Known rows, with every step that occurs:
nanap/gido/fufep/kuvuk/gopo: [ -9  -2   7  -5   2 -13  -9  -1  34   5 -23   6  -8  13 -13  -3  -5  10
 -11  11   0   3   7  -1  -6  11 -13]
bele/nanap/gido: [  6   4  17  -3 -17   8  -6   0 -29  -1  13  12   3   6   5  10   4   3
  -7   6  -6  -1   5  -1  -7   5  -3]
nanap/gido/fufep/kuvuk: [ -2  -9  -8   1  -6  -9  -5  10  13   0 -24   7  -3   8  -9  -1  -1   9
  -5  16   0   7  -8  -2  -4   8 -13]
bele/nanap/gido/fufep: [ -5  -4  16  -5 -22   3  -7   5 -11   3   4   7   2   6  -6   6   2   6
 -10  16  -4   0   0  -6 -10  10 -11]
gido/nanap: [ -1  13 -18   3  15  -8  -2  -4 -31  -9  -1  -1   3  -1  -9   9   5   3
  -5   2   0   1   6  -2   0   1   2]
nanap/gido/fufep/vudal/gopo: [ -6  -5   1 -13  -5 -24  -6  19   5   5  -8  12  -8   6  -9  -5   0   6
   2  12   1  -4  -4  -4   9   2  -3]
kuvuk/fufep: [ -3  -1  -1   0 -14  -1  -7 -10  -3   9  -4  -5  -5   1   7  -7   2  -8
  -8 -13   0  -3   2   3  -4   3   0]
vudal/kida/gido/fufep/kuvuk: [-25   1 -16  -5   2 -25   6  12   9   2 -37   4 -17  12   3  -1  11   4
  -2   9   2   5 -13   5  -1   8 -24]
kida/gido/nanap/bele/vuvor: [-39  14 -12   2  -4 -44   3 -20 -30  16  -2  -3  -2   7  -2   5  -1 -17
  -7   5   1 -12   8   1   2   0  -6]
kuvuk/gopo/vudal/fufep/gido/kida: [  3  -9   2  -7  -3 -16  -8   2  -4   9  -7  -5 -27  -3  -7  -7   2  -7
 -16 -17  -4 -18   1   4  -9  -4   4]
gido/kida/vudal/gopo: [-11  -4 -18   8 -24 -19  -6  13   1 -12   8  -1 -16   8  -3  -3   5   1
   4 -10   1   4  -2  -5  -2  -8   3]
vudal/gopo: [ -5  11   2  -9   3 -13  -2  -1  -8  -7   6  -1  -3   5   7   1   3   2
   4  -9  -1   5   6  -2   7   2   1]
gido/fufep/kuvuk/gopo/vudal: [-16  -8 -11  -5  33 -10  -8  -3  46  15 -16   1  -9   8 -21  -7   6   5
 -15  -4   1   0  -6   5  -3  10 -22]
gopo/vudal: [  1  -6 -11  -4  11  -4  -3   2  -8  11   6   4  -2   2  -4  -3   7  -4
  -6  -4   1  -5  -7   7   1  -1   1]
kuvuk/gopo/vudal/fufep: [  8  -1   5 -10  -6 -10  -9  -8   8  11   2  -1 -13   3  -9  -8   3 -12
 -10 -19  -3  -8  13   6  -1   2  -2]
nanap/gido/fufep/vudal/kida: [ -7  -6  -9 -15  -7 -18  -4  28   6  10 -18  17  -6   7 -12  -3   1   5
  -1  21   0  -6  -9   2   6  -1   6]
vudal/fufep/gido/kida: [ 11 -11  -2   1 -26 -11   1  10 -19  -8 -14  -8 -21 -10   2  -1  -1  -2
  -6  -6  -2  -9  -6  -5 -10  -5   5]
nanap/gido/kida/vudal/fufep: [ 16 -16 -12  14 -71 -15 -11  18 -14 -10  -5   7 -21   5  -6  -4  -1  -8
  -1   0  -2   0   2  -4 -12  -8  11]
kida/gido/fufep: [-23  -2   5  -2 -17 -21   4   5   0   8 -12  -4 -13   4   0  -6   3  -4
   0  12   6  -5  -6   1  -5   7 -16]
ladosu/gido: [ -3   5  -1  -7  -7 -16   4  -1 -11 -11  -1   0  -6  -4  12  -5  -5  -2
  -4   3  -4  -3   4   2   5   4 -12]
fufep/gido/nanap: [ -9  17 -10  -2  25  -8   3  -3 -38 -10 -16  -2   0  -9  -3   9   2   5
  -8  -4   0  -9   0   0  -4  -1   8]
fufep/vudal: [  0  -9  -8   0  20  -1   0   9  17   4  -1   7  -5  -4 -10  -4   1   2
   0   1   2  -9 -10   3   6  -4  -4]
vudal/kida/gido/fufep: [-25   7  -3 -11 -16 -29   5  13  -7   8 -17   1 -15  10   3  -2   8  -2
   3  11   3  -1  -7   3   0   5 -11]
kida/vudal: [-10  -1 -10  10 -19   0  -1   6  17  -4  -2   4  -2   1  -4  -4   0  -3
   2  -9   3   1  -3   1  -2  -5   4]
nanap/bele: [ -3  -1  -2  -7  -6 -12  -2  -3   4  10  -6  -1   5   5   4  -5  -8  -8
   2   4  -1  -6   1   0   1  -4   6]
gido/nanap/bele: [ -5  15 -21  -5  10 -20  -3  -7 -25   1 -10  -2   8   5  -8   4  -4  -6
  -2   5  -1  -6   7  -2   0  -2  10]
vudal/kida/gido: [-16  13  -3 -10 -10 -23   5   7 -25   3  -8   6 -14  11  16   1   9  -5
   4   3   0  -3  -1   8   2   0  -1]
gopo/vudal/kida/gido/nanap: [-17  21 -30 -11  17 -34  -1   5 -63   6  -3   9 -15  13   2   7  20  -7
  -6  -1   0  -7  -1  13   0   0   2]
fufep/gido/nanap/bele/vuvor: [-35  12 -11  -2  16 -27   4 -18 -20  10 -11  -5   8  -5  -6   8  -8  -8
 -12  -3  -2 -15   4  -1   1  -4   8]
gopo/vudal/fufep/gido/kida: [ 11 -18 -12  -2 -14 -13  -4  12 -26   4 -10  -4 -23  -7  -3  -3   7  -7
 -11 -11  -2 -13 -12   2  -8  -6   5]
fufep/kuvuk/gopo: [ -5   2   1   1  27  -1  -4 -11  38  -1 -13   0  -7   7  -7  -2  -1   6
  -8  -9  -3   4   6   3  -2   6 -14]
vudal/kida/gido/nanap: [-18  25 -18  -7   3 -31   2   3 -55  -6  -9   5 -11  10   5   9  13  -2
  -1   3   0  -4   5   6  -1   1   0]
kuvuk/gopo/vudal/kida/gido/nanap: [-26  28 -16 -14  25 -38  -6  -5 -45  11   0   8 -19  17  -4   5  16  -7
 -11  -6  -2 -12  13  14   0   3   2]
fufep/gido/kida/vudal/gopo: [-19   1  -9   4 -14 -19  -2  14  -6 -14  -8  -1 -18   0   5  -3   3   3
   1 -15   1  -5  -7  -4  -4  -9   9]

Rows:
[ -6   1  -7  -8   7 -13  -7  -2   7   5  -1   2 -12   2   4 -11   7  -3
  -3 -20   0  -6  -1   3  10   2  -5]
kuvuk/fufep/vudal/gopo
[ -2 -12  -9   1   4   0  -7   0  17  12  -6   3 -10  -4  -2 -12   4  -5
  -7 -11   1 -12  -9   5   3  -1  -4]
kuvuk/fufep/vudal
[ -2  12 -18  10 -16 -13   0   2 -24 -21 -26  -2 -10 -11  -6   2   2  -6
  -5 -20   0  -5   1  -1  -6  -6   9]
kida/vudal/fufep/gido/nanap
[-17  -4 -20 -19   7 -26   5  23  14  -4 -18   8 -13  -3  -5 -10  -2   4
  -4  14  -1  -8 -10   4  12   5 -14]
ladosu/gido/fufep/vudal/kida
[ -6 -13 -20  16 -26  -6  -6  15  12  -6   2   1 -13   3 -10  -3   2  -1
  -1  -1   2  -1  -8  -3  -8  -9   5]
gido/kida/vudal
[-15  -4  -5  -9  15 -18  -1  14  25   2  -7   3  -7   0 -14  -8   2   7
   2   1   2  -2  -8  -4  11   3 -13]
gido/fufep/vudal/gopo
[-24  -3   0  -2 -10 -20   1 -15  18  21   1  -3   7   4  -3  -1  -9 -13
  -4   1  -1  -6   3  -1   5  -3   0]
nanap/bele/vuvor
[ -4   3 -18 -14  13 -10  -2   9 -16  10  -1   9  -3   9   1   1  12  -3
  -4  -5  -2  -2  -6  10   4  -2   6]
gopo/vudal/kida
[ -5  -7  -2   2   3  -6   1  11 -14  -2  -9  -4 -13  -5   1   1   0   4
  -5   3  -1 -10 -10  -3  -9  -6   7]
fufep/gido/kida
[ -3 -14  -2  -3  -2 -11  -6  21  15  10 -11  13  -5   1 -17  -7  -3   4
  -3  20   2  -9 -11  -1   3   1  -2]
nanap/gido/fufep/vudal
[ 20 -21 -24  21 -52 -13 -10  17   3 -15 -24   9 -24   7  -7  -3   3  -2
  -5  -4  -2   7  -5  -2 -11  -6  -4]
nanap/gido/kida/vudal/fufep/kuvuk
[-15  -8 -16 -11  12 -11   1  23  26   9 -18   9  -6   2 -17  -6   4   6
   0  12   2  -4 -15   1   8   0  -3]
gido/fufep/vudal/kida
[-15 -10 -14  13 -29  -8  -8   6   1   2 -14  -6 -21  -4   6 -10   2  -6
 -11 -20   2 -12 -12   1 -14  -8   9]
kuvuk/fufep/gido/kida/vudal
[-11  17 -12  -2  10  -8  -4 -12 -40  -3 -23  -8  -5  -8   5   2   5  -3
 -15 -16  -1 -11   2   3  -7   2   6]
kuvuk/fufep/gido/nanap
[ -8   1   4 -10  22  -7  -9  -7  13  17   9   3  -7   7 -10  -5   3  -5
  -9 -10  -1  -9   8   8   0   0   2]
kuvuk/gopo/vudal
[-33  11   0 -10  10 -28   0   2  29   6 -33   3 -23  17  -2  -4   7   4
  -6   3   1   2   0   6  -2  12 -24]
vudal/kida/gido/fufep/kuvuk/gopo
[-24  -5 -27  -8  13 -28   2  13   1  14 -31   8 -19  15   0  -3  19  -1
  -7   3   3   1 -21  12   1   7 -23]
gopo/vudal/kida/gido/fufep/kuvuk
[-14  21 -10   4   8 -23   1  -6 -46  -5  -4  -1 -10   4   0   6   8  -3
  -3   4   2  -6   4   3  -4   3  -6]
kida/gido/nanap
[  0  -6 -12  -2 -17 -22   1   8 -19 -12   5  -3 -17  -1   4  -4  -4   1
  -7  10  -4  -5   1  -2  -1   1 -12]
ladosu/gido/kida
[-21 -10  -1   0   2 -20   3  15  19  13 -14   5 -17   0 -10 -11   4  -1
   0  14   6 -14 -17   3   3   3 -19]
kida/gido/fufep/vudal
[-26   9 -18   0   6 -27  -1 -20 -14  12   1  -4  10   3 -14   8  -5 -11
  -9   1  -1  -6  10  -3   4  -1   2]
gido/nanap/bele/vuvor
[  0   4  13 -13   6 -12  -5  -7   1   8 -12  -2 -17  -4   0  -7   1  -9
 -13 -24  -3 -16   6   7  -3   0   4]
kuvuk/gopo/vudal/fufep/gido
[-17  16 -27  -7  24 -31   3  12 -37  -2  -9  12 -16   6  -5   4  13   1
  -1   7   1 -12  -6   9   7  -2  -2]
fufep/vudal/kida/gido/nanap
[-24  16   1 -18   8 -31  -4   0 -13  20   1   9 -22  18   7  -4  12 -10
  -6  -7  -1 -12   5  16   1   1   0]
kuvuk/gopo/vudal/kida/gido
[ -5  19 -18  -4  11 -22   3  -5 -46 -20  -3  -1  -3  -5   1   3  -2   0
  -9   5  -4  -3  10   1   3   6 -10]
ladosu/gido/nanap
[-13  19 -13 -10  21 -21   1  -5 -33  -1 -24  -4   6  -3   2   4  -6  -4
  -5   1  -1 -14   1   0  -2  -5  15]
fufep/gido/nanap/bele
[-26  -1  -1  -8   5 -34   3  14  10   6 -10   4 -21   4  -3 -11   7   1
   4   6   5  -8 -10   0   8   4 -20]
kida/gido/fufep/vudal/gopo
[-15   6 -12 -13   2 -27   1   9 -32  15  -2  10 -16  14  12  -2  17  -8
  -1  -1   1  -7  -6  14   2  -1   0]
gopo/vudal/kida/gido
[  6  -7  -9  11 -42  -4  -3   4  13 -11  -9   0 -10  -3  -4  -7   0  -9
   3 -16   1   3   0  -1  -2  -4   1]
kida/vudal/fufep
[-20   0 -10   4 -28 -20  -9   4  -8  -7 -10  -7 -23   0  13  -9   6  -4
  -7 -28   1  -7  -6   0  -7  -6   8]
kuvuk/fufep/gido/kida/vudal/gopo
[  0 -12 -13  15 -45 -12 -10  20 -11  -4   3  10 -14   9  -7  -1  -1  -2
  -1   7   1  -2  -3  -3 -10 -10  15]
nanap/gido/kida/vudal
[ -6  -3 -10  -2  37  -4  -8  -9  30  10  -9   4  -9   9 -11  -4   6   2
 -13 -13  -2  -1   0  10  -1   4 -15]
fufep/kuvuk/gopo/vudal
[-17   0 -11  -9  -5 -22  -2   6  -9  14 -13   8 -24   8  13 -11  13 -10
  -4  -9   2 -14  -9  13   4   0  -5]
kuvuk/fufep/vudal/kida/gido
[  9 -17 -18  16 -53 -11  -6  13   7 -12  -4  -2 -21  -1 -10  -5   2  -7
  -1 -11   0   1  -3  -5  -9  -9   1]
gido/kida/vudal/fufep
[ -9   2   6  -6  -3   0  -2  -8 -10   5 -18  -7  -8  -7  16  -7   1  -6
 -11 -17   0 -11  -4   5  -6   1   5]
kuvuk/fufep/gido
[-11  -6 -17  -2   6 -16   5   4  20 -14 -28  -2  -9  -2  -1  -7  -4   7
 -10   9  -1   5  -8  -1   3  13 -35]
ladosu/gido/fufep/kuvuk
[ 17 -16 -21   3   6  -3  -4   0   5  -1 -19   3 -12   1  -5  -3  10  -5
  -8 -17  -2   5  -9   7   0   2 -17]
gopo/vudal/fufep/kuvuk
[-15   2 -20   1 -31 -35  -2  12 -10 -24   8   0 -22   4   9  -7  -1  -1
   0  -6  -3   1   4  -2   3  -3  -9]
ladosu/gido/kida/vudal/gopo
[-21  22 -33 -17  12 -47  -3   2 -58  16 -12   8  -8  18   5   4  12 -15
  -3   3   0 -13   0  14   3  -4   9]
gopo/vudal/kida/gido/nanap/bele
[ 13 -14   0  14 -70  -3 -14  12 -24 -14   9   9 -17   5  -5   4   5  -3
  -8  -6  -7   0   3  -6 -17  -4  -2]
bele/nanap/gido/kida/vudal/fufep
[  8  -3   4   0   0  -4  -4 -12  36  -7 -20  -2 -15   3  -5  -5  -1   0
  -8 -16  -4   5  11   1  -2   7 -19]
vudal/fufep/kuvuk/gopo
[-31  13 -20  -5  -2 -43   4 -19 -27   1   0  -4   5  -1  -3   2 -12 -13
 -13   6  -5 -10  13   0   9   3  -9]
ladosu/gido/nanap/bele/vuvor
[-44  22 -18  -9  -5 -49   4 -13 -37  15  -9   2  -4  14   0   8   4 -15
  -5   5  -1 -10   9   5   6  -2   0]
vudal/kida/gido/nanap/bele/vuvor
